Each row was made from one small tree. The marks that hang from a mark follow it in brackets, in alphabetical order. Every link used is in the known rows. Write each row's tree.
In the rows, zero is written as 128.
Known rows
gized{tepim{gasirar}}: [134 128 111 112 125 145 125 141 147 123 118 108 119 109 129 116 104 134
 141 131 112 125 134 106 120 139 145 131 125 150 127 166 137 127 133 105
 135 130 138 126 128 116 129 123 108 130 132 127 125 124 117 123 115 140
 126 130 115 123 123 131 140 135 140 110 134 119 129 119 147 123 138 126
 130 142 122]
tepim{gasirar gized lurudub tuvefov}: [129 121 122 144  99 152 147 134 105 105 100 159 170 142 137 171 130 138
 108  97 142 126 108 154 139 104 111 120 146 160 107  71 136 126 129 134
 121 115 112 124 135 134 123 143 141 125 128 132 169 151 153 115 168 134
 124 118 123 108 136 157 104 137 111 138 134 147 133 156 129 131 178 130
 126 142 130]
tafu{tenubu}: [127 138  82 107 167 143 105 128 152 135 146  65  98 121 125 104 104 133
 112 148 147 135 150  89 120 148 154 137 148 115 138 180 114 133 110 110
 143 167 172 132 110 108 108 116  91 144 117 126  65 135 120 140 125 130
 137 145 126 147 115  78 154 122 138 111  93  97 127 112 130 157  22 118
  94 112 128]
bunef{tenubu{napo}}: [119 142  85 106 195 101  96 118 142 172 146  41  89 104 128 113  91 134
 133 166 134 133 165  95 114 170 143 149 130  70 123 208 105 129  99 125
 128 201 140 139 108 132 114 102  87 141 111 123  79 148 101 158  96 123
 135 144 107 157 111  76 156  93 133 102 119 120 135 115 117 143  46 124
  95 103 121]
gasirar{tepim{gized lurudub{nefe} tuvefov{tenubu{kigin}}}}: [130 119 148 143 100 114 149 111 113 137 132 168 153 155 123 154 159 120
 118 102 133 122 108 161 133 105 113 114 131 138 136  81 138 127 145 145
 129 105 121 127 132 137 125 132 165 121 139 133 147 142 147 120 143 107
 122 118 121 124 148 140 119 134 118 152 133 130 119 146 130 131 184 134
 141 127 137]
gasirar{tepim{gized}}: [129 128 116 129 124 125 131 122 135 131 131 115 124 108 130 130 125 138
 145 121 127 125 130 105 132 135 141 134 122 123 133 153 141 126 131 110
 127 133 136 127 127 130 123 121 116 128 126 124 136 123 115 137 132 133
 128 142 112 125 135 123 141 135 130 120 134 118 135 126 139 115 125 128
 123 119 127]
lurudub{nefe{gasirar gized}}: [130 113 141 136 113 135 126 137 129  97 111 143 111 122 127 116 122 133
 141 139 130 128 125 117 113 134 138 124 116 131 121 138 143 127 140 113
 122 103 105 118 135 129 132 126 148 124 134 123 154  98 104 108 136 140
 124 130 140 128 129 152 130 149 150 135 168 142 127 112 127 111 117 121
 129 104 130]
tepim{gized}: [127 130 104 125 138 167 120 122 130 137 139  91 122 108 129 125 115 145
 135 133 138 131 137 102 128 136 143 131 142 121 120 156 132 126 126 113
 130 156 141 129 124 134 115 120 104 135 117 126 122 142 122 138 131 137
 131 136 111 131 123 107 137 118 131 116 129 107 132 121 131 122  68 127
 126 117 126]
tafu{tenubu{kigin}}: [122 131  93  96 192 121  98 119 155 135 155  33  98 125 120 104 100 115
 110 155 149 136 151 102 126 149 147 134 140  95 146 203 110 132 109 125
 134 196 164 137 103 100 102 114  91 147 114 125  63 135 124 133 117 123
 141 145 124 155 105  79 157 110 121 107  88  77 131 105 125 169  31 131
 118  98 142]
lurudub{nefe{gasirar}}: [130 122 114 133 125 148 123 134 140 108 121 116 108 113 125 113 115 132
 139 139 126 128 129 108 110 137 145 123 124 124 121 161 131 127 137 107
 136 128 125 121 127 132 128 121 137 129 135 122 118 116 103 113 121 135
 124 131 124 133 126 135 141 134 150 124 159 129 122 111 132 115  83 122
 120 104 122]
nefe{gasirar gized}: [123 125 137 134 126 138 120 135 130 103 113 127 111 108 130 114 114 130
 145 144 125 131 133 104 126 129 138 136 110 123 121 141 135 126 133 112
 118 123 125 121 136 128 137 127 120 126 127 124 145 100 113 129 133 149
 131 136 142 127 122 136 129 138 141 122 143 133 132 111 129 112  92 123
 139 120 133]
gasirar{tepim{gized tuvefov{tenubu{kigin napo}}}}: [123 141 134 127 141 105 125 115 119 162 161 122 140 125 124 128 158 119
 125 123 132 130 129 136 140 126 119 133 141 102 135 128 116 131 126 148
 124 148 140 138 119 149 121 127 128 128 121 130 122 146 133 150 115 108
 131 133 112 134 131 102 134 110 110 128 107 124 126 136 126 123 113 131
 141 117 125]
lurudub{nefe{gized{tepim{gasirar tuvefov{tenubu{tafu}}}}}}: [141 129 151 133 105 133 139 145 112 136 133 180 132 150 128 121 150 139
 124 124 126 125 119 141 121 124 120 115 129 153 128 106 142 128 130 123
 127  76 114 124 132 136 134 139 156 126 134 132 154 120 123 107 127 119
 120 112 150 125 131 143 115 142 141 148 131 128 118 133 122 140 178 125
 105 138 115]
lurudub{nefe{gized}}: [131 115 124 127 124 153 124 132 135 123 136 118 105 118 124 116 122 138
 140 140 138 129 132 112 111 145 144 123 137 128 125 147 136 127 137 117
 133 117 114 122 127 134 124 119 134 130 125 122 133 113 107 117 132 133
 124 132 124 133 132 130 137 140 148 131 158 125 125 111 127 115  83 122
 128 102 128]
lurudub{nefe{gasirar{tepim{tuvefov}} gized}}: [131 110 149 146  90 104 149 141 125  86 119 180 127 129 130 125 153 123
 136 119 129 123 110 140 121 129 124 126 125 143 128  91 140 128 147 127
 124  74  97 114 143 141 144 139 167 116 139 123 178  85 111 112 146 139
 121 128 143 117 148 171 124 169 148 143 172 155 126 122 130 104 165 122
 134 114 129]
gized{tepim}: [133 128 103 108 136 156 121 129 156 134 144  87 103 101 127 104 107 133
 146 141 115 127 142  99 117 151 152 134 137 136 132 168 126 129 132 110
 145 143 147 127 127 114 131 115  96 133 125 124 101 124 120 139 108 140
 128 134 112 131 125 111 146 129 146 104 131 105 128 108 142 113  89 125
 135 136 123]
tepim{gasirar gized tuvefov{tenubu}}: [127 146 119 146 103 171 137 143 100 150 138 158 159 127 129 145 150 140
 115 112 136 131 118 131 137  95 121 123 156 147 110  86 125 129 138 126
 132 118 154 129 130 157 123 143 132 129 127 139 141 167 141 137 141 121
 125 117 119 119 134 108 118 116 125 141 107 120 117 145 132 144  91 125
 126 146 120]
nefe{gasirar{tepim{tuvefov{tenubu{kigin}}}} gized lurudub}: [120 117 183 150 101  86 141 134 119  96 108 188 135 141 125 125 153 102
 139 127 112 129 118 149 142  99 111 132  85 124 146  76 133 127 148 147
 117  75 116 121 147 117 154 143 155 113 143 130 156  82 134 130 140 134
 130 127 165 119 142 158 111 144 127 151 134 153 125 121 124 117 167 130
 168 146 154]
tepim{gasirar}: [127 135  98 124 138 161 115 140 139 133 121  93 119 102 129 126 100 136
 136 135 125 131 136  98 124 129 145 132 132 127 118 175 125 127 126 105
 132 153 147 128 120 132 119 123 106 134 127 126 106 142 113 126 123 136
 130 136 110 130 118 113 142 118 132 115 127 113 130 120 140 133  69 126
 118 119 122]
tenubu{tafu}: [130 145  96 117 176 160 105 120 145 158 154  67  95 110 132 108 104 145
 135 149 133 135 150  91 127 150 141 128 128  94 129 201 115 126  96 103
 132 180 151 135 110 132 115 116  91 140 112 120  70 140 112 135 106 127
 138 140 126 144 102  88 140 100 126 111  99  79 136 117 116 144  44 131
  80 109 112]
gized{tepim{gasirar lurudub tuvefov}}: [133 120 120 125  99 142 146 140 135 104 107 148 147 134 134 143 121 128
 123 108 120 122 115 147 127 123 125 124 141 170 121  90 130 127 135 130
 137 106 122 123 138 116 138 137 130 124 134 129 141 130 147 117 140 140
 122 117 123 111 138 156 118 146 129 123 137 142 129 139 140 122 188 128
 138 160 126]
gized{tepim{gasirar tuvefov{tenubu{kigin napo tafu}}}}: [131 148 134 110 160 111 112 131 125 162 150 113 131 137 126 111 135 122
 118 135 119 131 137 138 133 134 116 124 132 116 131 157 114 131 108 139
 123 152 136 142 113 133 124 131 118 133 124 130 103 147 132 129  91 109
 131 120 130 137 105 109 128 101 111 119  92 114 128 135 120 147 147 135
 116 137 113]
tenubu{kigin napo tafu}: [122 143 113  95 228 110  80 101 144 168 161  22  89 118 125 100  98 125
 128 164 138 138 161 107 131 171 132 131 120  52 138 250 104 127  77 133
 112 229 128 148  91 129 103 108  89 144 103 117  59 141 110 130  81 112
 143 147 122 158  80  87 146  77  98  98  97  89 149 116 102 142  69 141
  95  78 115]
lurudub{nefe{gized{tepim}}}: [137 109 135 117 112 139 132 133 139 113 130 131 108 123 125 109 123 135
 143 138 127 123 128 119 109 152 145 123 130 149 131 138 145 128 142 118
 134  99 106 120 135 119 133 120 137 126 130 123 150  99 110 114 127 138
 121 127 130 128 136 147 136 153 154 127 165 132 124 111 135 107 142 123
 137 121 129]
bunef{tenubu{kigin napo tafu}}: [119 142 101  95 243  67  81 103 139 184 160  10  82 122 127 111  88 124
 126 177 138 135 172 109 126 180 126 141 107  33 134 252 103 125  73 133
 109 238 126 149  92 124 104 102  87 146 103 119  69 149 103 142  80 107
 145 145 124 170  82  76 151  71 106  98  97  84 147 117  96 174  81 142
  78  84 123]

Which tree is each row?
[124 140 128 137 125 151 130 134 103 150 147 132 160 132 126 144 146 125
 111 118 138 132 121 143 141  96 114 119 150 129 115 105 122 129 137 139
 125 142 146 135 122 149 117 141 133 131 126 138 138 167 145 132 134 114
 129 117 119 128 124 109 121 104 112 136 104 104 118 140 128 154 100 137
 146 134 132] : tepim{gasirar gized tuvefov{tenubu{kigin}}}
[124 110 171 145  99  90 137 136 130  75  77 177 120 127 131 122 124 119
 153 130 109 125 121 122 134 119 128 139  67 131 144 113 151 125 139 121
 115  74 103 114 149 103 151 133 144 112 143 125 163  64 113 121 148 151
 128 139 164 113 137 174 117 161 138 138 158 168 138 116 131 101 184 123
 146 136 147] : nefe{gasirar{tepim} gized lurudub}
[133 113 117 140  99 126 152 124 140 113 127 153 134 133 130 144 143 125
 127 104 132 121 111 146 122 129 127 122 144 145 132  93 126 128 138 133
 142 102 116 120 136 134 136 130 151 122 137 124 128 121 132 120 145 126
 121 127 115 120 153 150 127 152 134 137 152 142 126 136 134 112 153 125
 125 119 125] : gasirar{tepim{lurudub{nefe} tuvefov}}
[120 137  98 106 222  91  94 111 144 176 163  20  86 120 128 117  88 124
 128 169 137 133 165 108 128 163 128 134 110  53 134 228 110 123  90 121
 117 223 138 142 101 122 109 108  88 145 107 122  74 146 112 140  94 113
 145 137 125 166  90  77 148  80 116 105  95  58 141 112 103 187  70 146
  86 101 135] : bunef{tenubu{kigin tafu}}
[126 113 153 151  90 101 151 137 121  76  94 182 146 133 135 141 148 121
 135 111 120 125 109 145 139 111 115 131 102 140 134  72 139 127 139 134
 123  79 109 115 148 117 149 144 150 113 140 126 167  90 131 127 155 146
 127 130 150 108 146 174 110 155 130 140 153 165 133 132 130 104 190 126
 141 145 140] : nefe{gasirar{tepim{gized tuvefov}} lurudub}
[127 127 114 136 111 128 145 128 129 125 149 135 140 114 134 137 150 133
 131 109 137 125 120 130 136 130 127 131 154 135 128 101 126 128 134 128
 133 121 132 125 132 145 130 134 127 125 122 125 147 126 131 142 142 133
 128 133 114 119 145 128 129 141 128 126 133 121 132 133 133 114 123 127
 131 126 125] : gasirar{tepim{gized tuvefov}}
[131 128 152 135  85 141 147 140 116 125 107 190 149 144 130 140 137 130
 123 113 117 124 116 144 131 105 119 127 125 174 125  66 140 128 143 132
 130  80 126 123 145 123 142 139 139 122 137 137 161 126 149 125 143 133
 121 113 143 111 141 148 108 146 133 143 124 147 119 140 134 125 185 125
 145 168 131] : nefe{gized{tepim{gasirar lurudub tuvefov{tenubu}}}}
[135 110 133 138 101 117 145 113 127 114  99 152 136 139 128 152 126 139
 136 105 130 119 113 132 124 128 131 121 109 144 134 125 157 125 135 117
 125 105 105 121 133 120 122 120 151 122 139 126 156 122 122 111 151 126
 120 132 117 118 143 159 128 152 129 138 158 146 131 141 137 112 205 128
 118 116 129] : gasirar{tepim{gized lurudub{nefe}}}
[125 150  90 105 218  89  89 111 136 184 150  38  84 118 132 112  91 141
 127 170 136 134 169  95 121 178 133 145 116  53 128 229 106 126  73 120
 118 210 135 143 100 132 108 103  85 144 105 122  72 148  99 151  88 116
 140 144 126 162  94  75 149  83 121 104  98 103 145 123 101 163  72 130
  56  95 111] : bunef{tenubu{napo tafu}}
[131 116 165 133 105 115 138 136 121 109 136 167 128 141 120 114 152 113
 130 136 120 126 117 149 119 121 120 118 122 145 130  96 137 130 154 137
 125  88 107 122 140 129 142 135 163 122 138 130 162 102 126 112 122 126
 122 113 148 128 135 152 124 145 144 142 150 135 113 116 127 122 159 128
 164 132 137] : lurudub{nefe{gasirar gized{tepim{tuvefov{tenubu{kigin}}}}}}
[127 139 149 149 102 100 139 118 107 122 101 182 151 140 130 146 150 128
 125 110 120 126 115 141 138 106 115 133 109 130 124  88 135 128 128 136
 118 107 125 128 136 141 134 134 147 119 139 134 148 130 138 136 136 123
 124 129 134 116 139 143 114 134 117 141 125 174 127 152 130 112 183 123
 124 137 120] : nefe{gasirar{tepim{gized lurudub tuvefov{tenubu{napo}}}}}
[129 107 144 147  90 137 150 133 119  83 104 181 140 145 132 146 139 127
 119 115 139 125 107 158 123 117 116 119 137 154 116  59 133 127 140 140
 126  84  92 116 144 133 142 140 167 119 135 126 166 109 138 107 159 139
 121 117 146 114 145 175 106 157 137 147 166 164 126 134 121 112 163 123
 138 126 134] : tepim{lurudub{nefe{gasirar gized}} tuvefov}
[129 120 123 142  99 124 153 119 125 115 122 156 152 132 136 155 142 132
 123  97 135 123 111 145 139 120 120 129 140 146 129  77 134 127 132 133
 129 111 120 123 138 133 132 134 137 121 128 128 154 130 146 133 157 132
 126 129 118 112 149 148 116 147 119 135 135 138 134 147 133 115 175 130
 130 135 130] : gasirar{tepim{gized lurudub tuvefov}}
[124 133 140 144 112 146 136 124  98 138 116 153 172 152 126 170 138 124
 105 104 136 129 112 159 145  84 105 116 134 143 116  82 131 127 137 144
 120 132 133 133 130 136 118 141 143 128 131 140 146 170 162 121 149 113
 127 112 124 120 128 129 108 111 102 147 106 124 120 154 127 154 157 138
 147 145 137] : tepim{gasirar gized lurudub tuvefov{tenubu{kigin}}}
[126 119 143 140 112 105 131 132 144  87  88 146 116 119 129 120 118 121
 150 131 105 126 126 113 130 123 135 134  77 122 143 137 137 126 136 115
 130 100 126 118 141 103 146 127 131 118 145 124 123  85 112 126 132 146
 129 141 145 119 134 154 130 145 138 129 148 155 135 116 136 107 149 124
 135 132 139] : nefe{gasirar{tepim} lurudub}
[123 162 119 109 211 133  79 102 133 204 169  51  95 123 119  96 112 127
 128 166 127 140 161  98 131 144 135 130 114  57 138 230 103 129  91 128
 124 212 161 150  94 139 103 107  93 144 112 127  41 163 115 144  71  98
 140 139 122 162  87  56 145  64 105 114  72  85 130 121 108 154  30 136
  96  95 111] : tuvefov{tenubu{kigin napo tafu}}
[131 143 117 126 104 160 136 147 130 146 142 149 139 119 128 119 140 129
 128 122 112 128 125 125 126 113 131 127 151 161 123 103 120 132 143 124
 146 107 158 128 133 136 137 135 120 128 134 135 118 146 137 138 115 127
 124 116 119 122 136 112 130 127 141 127 112 120 112 130 143 132 109 123
 136 165 118] : gized{tepim{gasirar tuvefov{tenubu}}}
[119 154 113 109 188 144  86 108 137 191 167  54 101 108 114  99 115 120
 133 160 125 139 158  97 125 138 144 134 130  73 133 211 101 132 117 133
 133 203 167 147 103 137 108 106  94 141 116 129  49 163 118 151  80 106
 135 139 104 156 105  57 155  74 117 111  94 100 122 113 124 134   4 130
 138 102 121] : tuvefov{tenubu{kigin napo}}
[128 138 131 152  90 166 145 132  95 140 108 181 172 147 131 169 141 140
 107  99 134 128 110 147 140  82 110 118 140 160 109  61 134 127 136 134
 128 107 141 128 136 142 123 142 144 125 135 142 148 171 157 126 157 119
 122 111 126 113 139 129 104 122 114 151 110 141 117 160 131 145 149 127
 127 159 125] : tepim{gasirar gized lurudub tuvefov{tenubu}}
[129 109 154 120 112 132 131 135 140 101 107 144 114 128 128 112 115 127
 149 139 113 127 133 119 123 138 137 133 102 149 143 117 144 127 138 126
 132  88 111 119 144  89 146 124 119 122 130 125 144  83 126 126 136 151
 127 131 149 119 133 153 122 149 145 127 151 145 132 110 130 104 157 123
 155 152 145] : nefe{gized{tepim} lurudub}
[123 151 114 134 135 162 120 122 108 170 165 128 140 121 127 125 154 140
 118 130 141 135 134 123 132 123 126 132 168 116 115 108 107 132 122 142
 136 150 153 137 121 158 119 128 117 133 114 134 109 166 138 158 119 115
 128 126 113 133 131  85 127 102 122 131 103 130 120 138 120 122  46 120
 126 125 111] : tepim{gized tuvefov{tenubu{napo}}}
[140 110 127 129  89 137 152 141 132  96 104 163 148 144 131 146 130 129
 119 103 124 119 108 157 117 126 121 115 144 179 121  83 138 128 141 131
 138  85 103 119 140 119 138 137 154 122 141 129 155 125 140 100 143 134
 116 111 124 111 145 174 117 156 136 134 158 153 124 140 138 120 216 125
 132 149 125] : gized{tepim{gasirar lurudub{nefe} tuvefov}}
[124 134 144 133 129 101 132 103 113 152 135 141 150 143 125 149 150 119
 120 111 131 126 121 151 143 113 112 129 128 115 135 106 125 129 125 154
 121 139 128 137 124 137 122 127 138 125 128 133 127 149 147 140 129 108
 128 128 117 127 135 121 122 116 102 138 112 141 129 149 125 124 165 133
 140 125 130] : gasirar{tepim{gized lurudub tuvefov{tenubu{kigin napo}}}}
[134 107 150 132  91 120 147 145 128  81 120 172 126 131 130 117 146 126
 134 127 126 123 113 144 114 137 126 124 135 162 124  86 142 129 149 127
 129  72  93 114 146 129 148 137 159 119 137 124 181  85 120 108 138 145
 119 117 147 117 142 174 120 168 154 136 174 153 124 117 130 102 175 121
 146 133 129] : lurudub{nefe{gasirar gized{tepim{tuvefov}}}}
[131 108 158 130  90 122 148 154 125  81  98 180 143 139 134 130 133 124
 133 121 118 125 117 149 131 123 120 129 118 168 134  68 140 127 141 139
 127  64  99 117 150 103 153 144 139 117 134 130 174  87 138 117 151 151
 123 120 154 107 142 176 106 160 138 138 153 159 130 125 130 111 200 125
 156 162 143] : nefe{gized{tepim{gasirar tuvefov}} lurudub}
[131 119 136 123 103 134 143 152 127 106 127 154 137 122 134 126 134 129
 130 121 125 126 121 136 128 132 126 131 143 164 122  93 134 128 139 128
 125  94 114 121 141 127 142 140 129 124 126 127 172 107 131 125 140 146
 124 122 136 113 136 153 119 153 138 126 143 136 129 125 135 116 161 125
 147 150 129] : nefe{gized{tepim{gasirar tuvefov}}}
[133 127 110 120 112 147 139 149 140 114 137 130 135 114 133 125 129 129
 129 120 121 126 123 131 124 133 132 128 155 161 121 112 123 130 135 125
 140 116 134 124 134 128 138 136 119 127 129 128 135 127 132 128 125 140
 125 121 117 118 134 137 130 140 138 116 134 125 127 126 140 122 136 127
 137 149 120] : gized{tepim{gasirar tuvefov}}
[132 121 112 120 112 154 143 127 145 117 134 129 130 125 132 128 125 128
 126 117 123 124 124 138 125 133 131 128 154 158 127  91 119 129 134 133
 146 120 131 125 138 115 141 129 117 127 127 126 117 129 149 134 132 140
 125 121 118 119 139 136 123 140 135 119 132 129 127 128 136 113 139 127
 144 153 127] : gized{tepim{lurudub tuvefov}}
[122 137  97  87 213  98  83 112 150 144 153  24  95 128 119  97  98 115
 107 161 151 138 158 104 124 166 146 139 139  76 146 225 104 135  93 137
 125 213 150 145  94 103  96 109  90 148 109 124  56 137 118 135 103 118
 142 151 122 159  98  77 159 101 112 100  90 104 138 110 118 155  43 129
 107  82 131] : tafu{tenubu{kigin napo}}
[123 130 154 148 106 101 143 116 113 116 111 169 152 142 127 151 148 114
 126 109 121 125 111 151 144  95 110 125 106 128 129  85 136 127 142 136
 117 116 129 126 137 130 134 138 151 120 139 133 152 130 146 129 141 122
 129 125 133 119 137 145 116 131 113 143 123 136 125 143 131 130 181 136
 150 142 139] : nefe{gasirar{tepim{gized lurudub tuvefov{tenubu{kigin}}}}}
[135 127 139 156  76 159 150 135  91 131 102 200 174 161 127 171 150 141
 106  94 139 124 100 159 129  87 109 107 141 170 110  56 143 128 143 134
 131  86 120 124 137 144 122 143 171 123 140 140 163 165 150 107 163 112
 116 105 127 113 147 149 104 133 123 161 133 155 111 162 130 141 180 125
 119 146 123] : tepim{gasirar gized lurudub{nefe} tuvefov{tenubu}}
[121 124 172 147 103  93 141 123 118 110 110 181 141 142 126 137 147 107
 132 118 117 126 114 150 143  98 111 131  99 130 135  79 135 127 145 140
 113  98 120 125 143 129 144 140 153 116 140 131 159 107 142 128 141 128
 130 125 150 119 138 152 114 142 119 147 128 145 127 133 128 123 175 133
 161 139 146] : nefe{gasirar{tepim{lurudub tuvefov{tenubu{kigin}}}} gized}
[129 135 139 116 130 118 125 125 124 142 120 136 146 145 124 135 127 116
 116 121 115 127 125 152 131 118 117 125 130 138 128 115 121 131 128 149
 128 134 130 137 124 120 129 129 130 127 134 134 116 151 150 126 113 115
 125 117 121 125 124 129 122 115 111 127 113 144 123 141 132 131 177 132
 146 149 125] : gized{tepim{gasirar lurudub tuvefov{tenubu{kigin napo}}}}
